What can hang from each mark:
Z378: Z408 Z820 Z970
Z321: Z408 Z820 Z906 Z970
Z408: Z321
Z906: Z321 Z378
Z820: Z321 Z378
Z970: Z321 Z378

Each row was made from one small tree. The marks that hang from a mark follow it in brackets, in the order of their numbers. Every link used is in the known rows. Write each row's tree.
Known rows:
Z906[Z321[Z408] Z378[Z820]]:  10   8  -3  -4 -19  11  -6  10   5   5  -7 -17  10  -4  -9  -4  -8  -2  -6   7   1  -8   4  10  -3   0   5  -1  16 -10   5 -27  11  -2  -3  -9  11  -3 -10  -9  -7   3   2  -8 -18  -5 -11  -5  -8  15 -13  -8   6   2  -6   0  -5  -3   3   4   4   9  10   0  17  13
Z820[Z321 Z378]:  15  15 -29   7 -34  12   0  15  -7   4  -6  -2  -9  -3  -4  -2   1   1 -11   5   4 -12  -6  -9   7   0 -14  -3  13  -7   9   5   9  -5  -1 -17   0  -8  -1   0  -9  -2  -4 -17  -6   2  -9   1  -4   6   8 -10  -1   5  -9  -2   7   5  -2   5   0   7   1   3  22  -2
Z408[Z321]:  19   5 -11   7   3   8  -9  13  -5  -5   0 -15  -2  -4 -10   0  13   8  -6   8  -4 -17 -12   4   7   1  -2  -5   2 -13   4   9   9   7  12 -13   6  -9  -7   0 -10  -3   6  -8  -2   6 -10 -20  -7   1  13 -19  -3   9  11  -9  12   6   2   8   4   9   4  -3  13 -12
Z820[Z321]:  15  15 -26  10 -28  30  -6  14  -6  -4  -5   2 -18  -6   2   2   4   6  -4   5   6 -12 -11  -9   3   3 -13  -2   8 -18   9  13  13   2   5 -11  -2  -9  -4   5 -10  -3   0 -11  -5   1  -5 -11  -8   1   7  -8   2   6  -2  -7  11   7   0   8   2  10   4  -7  10   1
Z970[Z321[Z408] Z378]:  12   2  -4   1  -3 -13 -15  14  -2   3  -3 -12 -21  -3  -3  -3  -2   8  -1  12  -6 -11 -14  -5   2   4   1   1   6  -1   9   3   4  -3   1  -8   4 -10  -6  -8 -12  -3   9   4 -12   7  -7  -7  -5   1  -6  -8   6  -6 -32 -12   7  -9   2  -5  -1  -5   1  -3  10  12
Z906[Z378[Z408[Z321[Z970]] Z820]]:  13  -3  -6  -2  19 -10 -11  15   4   8  -7 -21  -3  -1 -13  -6  -9   1 -13   4   2 -10   7  12   9   4   5  -9  25  -5  -1 -12   5   2   6   6  11  -1  -6 -27  -4   2   0 -12 -13 -15  -9  -2  -6   6   1  -2  -1  -3  10  -9 -14   6  -2   1   1 -15  14  -2  19  -8
Z820[Z378[Z408[Z321] Z970]]:  37  -2  -9 -11  15 -33 -16  16  -6   8  -3 -17  -7  -9 -17   2   7  -2  -8  14  -7   2   4   5  24   1  -4  -6   9   7   4   2   1   2  -6 -11  -6   9   3 -11  -7   5   0 -16  -2 -11 -11   2   0   5   8  -4 -18  -5   5 -14 -10  12  -2  12  -6 -17   5  -4  35 -13
Z408[Z321[Z820 Z906 Z970[Z378]]]:   3   4   0   0  24 -19  -3  10   0  -1  -2 -23  10   4 -15  -7 -18  12   1  -3   8 -16 -13  10  15   3   9  -2  11   3   5   7   0  -7   5  13   1  -1  -1 -31  -5 -10   9   2 -14  -9  -8 -15  -1  -7  11   4   4  18 -12  -4  10 -26   0  -1  -8   1   6  -3  -3 -10
Z408[Z321[Z820]]:   5   6  -3   3   9  14  -7  13  -3  -4  -1 -17   7  -5  -8  -4   6   3  -5   3   3 -14 -15  14  12   2  -1  -5   2  -5   2  16   7   3  19  -4   6  -1  -1  -3  -8   1   4  -7  -6 -14  -7 -20  -5   3   6 -10   1  21   7  -8  19 -10   4   8  -2   7   4  -4   4  -7
Z906[Z378]:   1  14  -5   8 -26   6 -21   4  -5   1  -7   0   3  -9 -18  -2   7   5 -11   6   1 -19   0  -2  -8   0  -4  -5   6 -27   2 -22  13  -1  10  -5  12  -7 -14   3  -7   3   2  -1  -6  -7  -8 -14  -7   2  16  -8   7   1   9  -6  -9  10   0   8   5   2   6 -10   4  14
Z321[Z906 Z970]:   7  12  -5  -2 -25  -2  -2  11   1  -7  -5   3  10  -5 -19   0  -5  14   1   0   1 -16   4  -3   2   8   6  -1  -7 -10   9  -7   0  -9  -4   6   3  -4 -12 -14  -9 -13   4   5  -8   7  -5 -11  -7 -12  28 -15  -3   5  -4  -9  -5  -4  -1   2  -4  11   7  -6  -8  -4
Z970[Z378[Z408]]:   9   1  -9  -3   1 -19 -25   6  -5   2  -5 -11 -27  -6 -11   1   5   5  -8  12  -1  -6 -13  -9   5   6  -7  -5   5 -21   4   6  10   1   3  -4  -8  -4  -8  -1  -8   4   2  -3   1   9  -6  -9  -2   0  10  -3  -5  -2  -7  -9  -1   5  -1   2   1 -10   3  -9   9   9
Z820[Z378]:   9  12 -13   3 -29  -2  -6  10  -6   0  -5  -2   1  -8 -14  -4  11   1 -14   9  -4 -13  -5  -2   1   2  -9  -3   3 -13   5  -7   6  -8   1 -20   6  -9  -9   1 -10   1  -3  -7  -1   9  -9  -6  -5   3  18 -21  -1   9  -6  -4   0   5   0   3  -1   6   0   2  16   1
Z378[Z408]:  12   5  -3  -6  -8   1 -17  11  -3  -4  -5  -5 -20  -9  -9   4  14   4  -5   9  -4  -4  -3  -2   6   9  -7  -7  -4 -15   4   6   9  -1   7  -4  -7   5  -7  11  -9   4   0  -4   1   3  -4  -9  -4  -1  11 -17  -9  -3  12 -11   1  14   0   9   1  -8   5  -7   8   6
Z970[Z321 Z378]:   5   4  -8  12 -15  -7 -24   8  -7   0  -2  -8 -21   0  -7  -2   6  11  -1  11  -5 -17 -16  -5  -2   1  -8  -2  10 -13   7   8  10  -1   4 -10  -1 -18  -8  -7 -12  -4   8  -4  -8   4 -10 -12  -6  -3   3  -5   7   0 -21 -10  10  -7   1  -8  -2  -3   2  -9  10   1
Z378[Z408[Z321] Z820]:  19  -7 -10  -2   6   5  -7  17   2   3  -3 -23 -13   0  -4   1   9  -2 -11   7  -4  -5  -4  11  14   6  -2  -9  15  -1   0  15   6   5   7  -4   2  -1  -4 -13  -7   5  -2 -20  -3  -2  -4 -10  -7   8   2 -11  -7   5  16 -10   8   6   0   0  -1  -7   6  -5  22 -17
Z408[Z321[Z906 Z970[Z378]]]:  14   2  -6   4  16 -28  -7  11  -2  -2  -2 -19   8   4 -17  -3 -11  16   1   2   0 -17  -9   2  10   1   9  -1  10  -2   7  -1   1  -1  -2   3   2  -9  -8 -31  -7 -14  10   0 -11  10 -11 -14  -4  -7  17  -5  -2   4 -14  -9   2 -10   0  -1  -2   8   4  -2   3 -13
Z820[Z321 Z378[Z408 Z970]]:  34  10 -24  -8 -10 -13 -11  14  -7  10  -7  -4 -21  -9  -5   4  -4  -3  -7  11   3   3   7 -10  22   2 -13  -4  14   6   9   8   4  -1 -11  -9 -13   8   7  -4  -8   2  -4 -19  -5 -12  -5  12   1   5   3   4 -15  -8  -4 -12 -10  16  -4  13  -8 -13   6  -7  32  -2
Z321[Z906]:   6  13  -3   3 -45  13  -7   7  -2  -8  -3   3  10  -7 -17   6   9  10  -3   2  -1 -18  -2  -3   2   3  -1  -3  -3 -16   8  -2   6  -5  -1  -2  -1  -5 -12   2 -10  -6   1   0  -4  10  -3 -18  -5  -5  26 -15   2   6   7  -7   4   2   2   3  -2  18   0 -10  -1   2
Z820[Z321[Z408 Z970[Z378]]]:  20   8 -25  -6  17 -12   3  19  -1   5  -7  -8 -20  -3   4  -6 -23   8  -4   5  10  -4 -11 -15   7   8   2   5  11   1  12   3   3  -4  -3  -1   3  -7  -2 -24  -9  -9   6   3 -12   7  -6   2  -4  -1  -8  -1   3  -3 -35 -10   3  -7  -2   6   3  -1   8   1   5  11
Z970[Z321[Z820 Z906] Z378[Z408]]:  -3   2   9   0 -14 -17 -23   6   0   0  -3 -17 -18   4 -11   3  -4  10   6   3   0 -12  -6   5  14   3  -3  -3  14   6   6  14   4 -10   1  17 -13   4   3  -9  -8  -3   4  -3 -17 -12  -2  -7   2  -5   7   7   4   3  -8  -7  11 -18   2 -10 -15 -17   1 -10   2   5
Z970[Z321[Z906[Z378]]]:   2  14   5  13 -49   9 -21   7  -1  -2  -4  -1   9  -1 -19   4   5  13   2   1  -4 -26   7   2  -1  -3   0  -3  11 -10   7 -18   8  -7  -2   3   5  -4  -8  -3 -10  -9   4   0 -18  -5  -8 -12  -6  -4  18  -6   7  -4   2  -6  -2  -1   2  -4  -5   6   5 -10   6   4
Z408[Z321[Z970]]:  20   4 -11   2  23  -3  -6  16  -4  -4  -2 -13   2  -4 -10  -4   0  10  -2   6  -3 -13  -9   6   8   6   5  -3   1  -7   5   5   4   3   7  -9   8  -9  -8 -18 -10  -9   9  -5  -6   7 -14 -14  -8  -5   9 -18  -6   3  -3 -10   4   1   0   7   3   4  10   1   9 -13

Write each row's tree:
  0  12   8 -13 -24  10   8  12   6  -3  -4  -6  15  -6 -10   2  -6   4  -1  -3   8 -10  -5   6  11   6   8   1  -8   7   9   3  -2 -14   4  11   5  13  -4   4  -8  -3   4   9 -13  -8   5 -11  -2   1  14  -9   5  14  -1  -4  11 -20   5   8 -11  14  -1  -6 -14  17 => Z321[Z408 Z820 Z906]
 16   2 -24  -2 -22  23  -2  17   2   4  -6  -9 -27   0   7   3   0  -2 -11   6   5  -1   0  -3  11   7 -10  -7  18  -3   6  19   9   2   2  -1  -5  -2   1  -8  -8   4  -7 -24  -5  -3   1   1  -7   8  -3  -3  -1   3  10  -9   8   4  -2   2  -1  -7   7  -7  19  -6 => Z378[Z408 Z820[Z321]]
 11  10  -2   8 -15  -1 -15   6  -1  -2  -3 -13  20  -3 -22   4   3  10  -3  -2   0 -23   2   5   6  -4   5  -4  12 -10   4 -13   8   0   4   2   8  -3  -7  -7  -6  -5   5  -3 -11   1  -9 -17  -5   2  23  -6   5   3  12  -5  -4   9   1   5   0  14   4  -5  11  -6 => Z408[Z321[Z906[Z378]]]
 33  -2 -25  -8 -14   6  -8  16   0   8  -6  -6 -22  -6   3   5  -6  -4  -8  12   7   6   4  -7  20   6 -10  -6  18   5   6  19   6   7  -7   1 -15   4   5 -19  -6   6  -5 -25  -5 -22   3   3  -6   5 -10  13  -7  -4  11 -17  -5   9  -3   9  -7  -8  10 -21  24 -12 => Z378[Z408 Z820[Z321] Z970]
  4   8   4  -5 -19   3  -3  20   1   5  -4 -11   3  -4  -4  -7  -1  -1  -2   5  -3 -10  -6  10  11   4   1   2   4  17   7   4  -1 -15   6  -8  11   2   1  -5 -12   0   2  -2 -18 -14  -5   0  -4   5  -5 -17   5   5 -21  -5  13 -18   4  -1 -11  -8   1   5   8   9 => Z970[Z321[Z408 Z820[Z378]]]
  3  13   6 -20  -3 -17  17  19   7   3  -6  -9  22  -3 -15  -9 -23   3  -3  -4   6  -7   2   9  14   8  13   5  -2  22  10 -10 -11 -25  -4  11  11   9  -2 -24  -8  -9   2   7 -18  -4  -1   7   0  -1  13 -13   1  11 -20   0  -2 -27   1   2 -14   2   2   9  -8  12 => Z321[Z408 Z820[Z378] Z906 Z970]
  2   3   2 -12  31 -14 -15   9  -2  -2  -5 -21 -15  -2  -7  -8 -15   7   6   6   4   0  -9   8   9  11  -1  -1   6  -6   5   4   7  -3   0   5 -11   6   3 -16  -6  -4  10  -3 -16 -14 -15  -5   1  -4  -9  -3  -9  10 -18  -2   8 -19   1   2  -6 -12  14   2   1   8 => Z906[Z321[Z820 Z970[Z378[Z408]]]]
 -7   9   1  -5  -3 -18  -4   6   1  -2  -5  -8  11   0 -16  -7 -20  12   0  -2  11 -16 -12  -1   6   7   6   0   4  -4   7   0   0 -14   1  17  -1  -2  -4 -30  -6 -10   7   5 -13 -13  -3  -9  -1 -11  17   5   8  14 -16  -4   2 -27   0  -4 -12   1   4  -8 -16   8 => Z321[Z820 Z906 Z970[Z378]]
  8  -2  -2   4  -1 -16 -31   8  -5   2  -3 -13 -35  -1  -7   1   7   9   0  13  -8  -8 -10  -4   6   5  -8  -5  12  -8   5   8   8   0   2  -3 -10  -5  -3  -3 -11   1   5  -5  -8   3  -9  -6  -3  -2   1  -2  -3  -8 -16 -13   5   1   0  -7  -2 -17   3 -10  15   4 => Z970[Z321 Z378[Z408]]
 -4  12   4  -6 -13   3   1  11   2  -6  -4  -2  17  -4 -16  -3 -11  10   1  -5  10 -14  -4   5  10   8   6  -1  -5  -1   7   3  -1 -14   4  16   4   3  -5 -17  -8 -10   4   4 -14 -16  -1 -10  -4 -11  19  -8   4  17   0  -4   4 -24   0   3 -12   7   7  -8 -18   2 => Z321[Z820 Z906 Z970]
  6   8   1  -3  10 -14   7  15   0   1  -3 -18  25   1 -20  -7 -12   7  -2  -4   5 -15  -2  15  17   1   9  -1  10  14   6   3  -3 -12   2   6   7   4   0 -27  -6  -9   4  -6 -15  -9 -11  -6  -1  -3  17  -8  -2  17  -3   0   6 -20   0   0 -12   4   4   8   5 -15 => Z408[Z321[Z820[Z378] Z906 Z970]]
  5   7   3 -14  18  -8  -5  14  -2  -1  -6 -17  -5  -4 -10  -8  -9   0   3   5   1   1   2  14  15   9  -2  -1   4   3   5  -2   3  -9  -4  -3  -6   9   2 -10  -7  -3   4  -9 -16 -16 -18   4   1  -1  -2 -14 -14  12 -10   1   4 -14   0   4 -10 -13  11  11  12   3 => Z906[Z321[Z820[Z378[Z408]] Z970]]
 -3   4   4 -12  14 -25  -7   8   3   0  -6 -12  -2  -2 -16  -4 -18  10   2  -3  11  -8  -7   2  13   9   5  -2   4   2   6   3  -2 -14   0  23  -7   6   0 -25  -6  -6   5   4 -14 -13  -2  -2   2 -11  13   6   0  10 -10  -5  -3 -23  -1  -2 -12 -13   7  -7 -14   7 => Z321[Z820 Z906 Z970[Z378[Z408]]]
 14  10   5 -21 -24 -20   9  11   3   6  -5  -6  28  -9 -17  -2 -14  -2  -4   2   5  -3   4   3  20   1   8   2  -3  22  10  -8  -7 -17  -8   5  -1  15   1 -11  -8   0   1   2 -14 -19   3   3   1   3  13   1   1   9 -10  -8  -4 -16   2   8 -17   4  -1  -5   1  10 => Z321[Z408 Z820[Z378[Z970]] Z906]
 -1  13  16  -2 -36   4  -8  14   6   2  -5 -10  16  -2 -11   0 -11   7   5  -3   3 -19   6  11   7   0  10   2   7  10   7 -12   1 -14   6  15  11   8  -2  -5  -9  -4   5   7 -26 -22  -1  -7  -4   1   7  -2  13   2  -5  -5   4 -19   5  -2  -9  -2   3  -5  -5  17 => Z970[Z321[Z408 Z820 Z906[Z378]]]
  5   8   0   4 -11   7  -3  11   0  -6  -1 -16  19  -1 -13   1   1   7   0  -3   4 -18  -9  13  15   0   4  -3   4   0   4  13   5  -3  11   6   1   5  -1  -6  -7  -5   5  -4 -11  -9  -6 -21  -2  -2  19  -7   3  20  11  -4  17 -14   4   4  -7  14   2  -6  -1  -9 => Z408[Z321[Z820 Z906]]
 11  14  11 -17 -18 -15  -5   9   5   7  -6  -6  29 -11 -18   1 -20   2  -2   0  12  -7   8   2  13   0  13   1   2  10   7 -19  -1 -11  -1  18   6  19   0  -9  -6   2   3   8 -19 -32   5  -5   1   3   8  11  12   3   0  -9 -13 -14   3  12 -11   3   5 -16  -8  23 => Z321[Z408 Z820 Z906[Z378[Z970]]]
 19   7  -2  -5  -6 -15  -2  11  -2   3  -1 -17  27  -3 -18   0  -4   2  -2   3   1 -11  -2  10  25  -3   1  -3   7  14   5   3  -1  -6  -1   1  -3   6   4 -18  -6  -2   4 -12 -11 -19  -8  -9   1   2  16   2  -4  16   4  -6   4 -13   1   7 -14   8   1  -6  13 -14 => Z408[Z321[Z820[Z378[Z970]] Z906]]
  2  11  -2  -5  -1  -4  -3  13  -2  -3  -5 -13   8  -4 -10 -11 -10   2   2   5   2  -6  -4  13   8   7  -3   1   3  -1   6  -6   4 -10  -2  -9   0  -1  -1 -15  -7  -6   5  -8 -16 -12 -20  -1  -2  -1  -1 -16  -7  18 -16   4   8 -19   1   4  -8   2  10  10   8   2 => Z906[Z321[Z820[Z378] Z970]]
 14  10 -19  -3   2 -18  -6  12  -2   2  -7  -6 -20   2  -5   2 -19  12   1  -1  10  -8  -1 -12  13   6   0   0  17  -2  11   7   5  -5  -9  13 -12   0   2 -21  -7 -13   2  -2 -12   3  -5   4   1  -8   9   6  -5  -5 -15  -8  -4  -3  -4   1  -5  -6   7  -3   5   1 => Z820[Z321[Z906 Z970[Z378[Z408]]]]
  6   8   3  -2  12   0   3  16   2  -5  -1 -15  21  -1 -14  -3 -10  11   2  -5   5 -15  -6  14  16   5  10  -2   3   7   5  12  -1  -6   8  13   4   2   0 -20  -8 -10   8  -1 -15 -12  -7 -15  -3  -6  13  -8  -1  16   3  -6  10 -19   2   2  -9   7   8  -1  -2 -13 => Z408[Z321[Z820 Z906 Z970]]
 34   6 -23 -10 -35   9  10  17   6   7  -5  -5   5  -4   1   4 -18   0  -5   7  10  -2   4  -8  17   1   2   0  15  17  13   6   0  -1 -13   2  -1   1   2 -28  -8  -4  -2 -14 -11 -14   8   3  -7   6  -4  10   3  -2  -6 -16  -1  -5   0   7  -9  13   4 -19  13  -7 => Z378[Z820[Z321[Z408 Z906]] Z970]
 10   0   2  -5  22   3 -12  15  -2  -3  -2 -22 -10  -5  -9   1   8   2  -3   4   0  -6  -8  13  20   7  -3  -7   3  -3   0  20   7   3  15   5  -3  12   3   5  -7   5   3  -8  -6 -12  -6 -13   0   2   5 -10  -8  11  17  -9  14   0   2   9  -4 -11   7  -4  10  -4 => Z378[Z408[Z321[Z820]]]
 19   8  -3 -12  14   1   0  18   1  -6  -4 -11   0  -7  -5  -5  -9   7   7   9  -3  -1   1   5   5  10   9   4  -6  -5  10  -8   3  -3  -7 -12   2   0  -8  -8 -11  -9  11   4 -14  11 -17  -4  -6  -1  -7 -26 -11  -1 -20  -6   4  -8   2  11   3   8  13   7   7   9 => Z906[Z321[Z408 Z970]]
 17  10 -23  -1 -16   4  -6  16  -6   6  -7  -6 -24  -4  -3   3   3  -2  -8   5   1  -3   0  -4  13   5 -12  -4  16  -3   8  11   8  -5  -4 -10  -7   3   4   4  -8   2  -6 -15  -6   0  -7   7   0   6   6  -8  -9  -1  -3  -3   3  12  -3   5  -2 -11   4   5  26   1 => Z820[Z321 Z378[Z408]]
 37   0  -2 -12   6 -22 -19  12  -2   1  -1 -14  -1  -7 -17  10   4   6   3   8  -5  -3   8   1  27   2   3  -6   1   6   6   9   1   6  -8   7 -16  16   3  -6  -8  -1   4  -9  -5 -12  -4  -8  -1  -4  15   1 -16  -6  16 -20  -8  12  -1  13  -7  -2   7 -14  20 -16 => Z378[Z408[Z321[Z906]] Z970]
  5  11   3 -11  -5  16  -2  12   2  -6  -3 -14   3  -7   0  -3  -5   1   5   6   3  -3  -9  12   8   6   3   3  -6  -2   7   6   7  -4   4  -8   1   9  -2   7 -10   0   7   0 -15  -9 -10 -12  -3   6 -10 -16  -1  13 -10  -2  19 -17   6  11  -3  11   8   3   1  15 => Z906[Z321[Z408 Z820]]
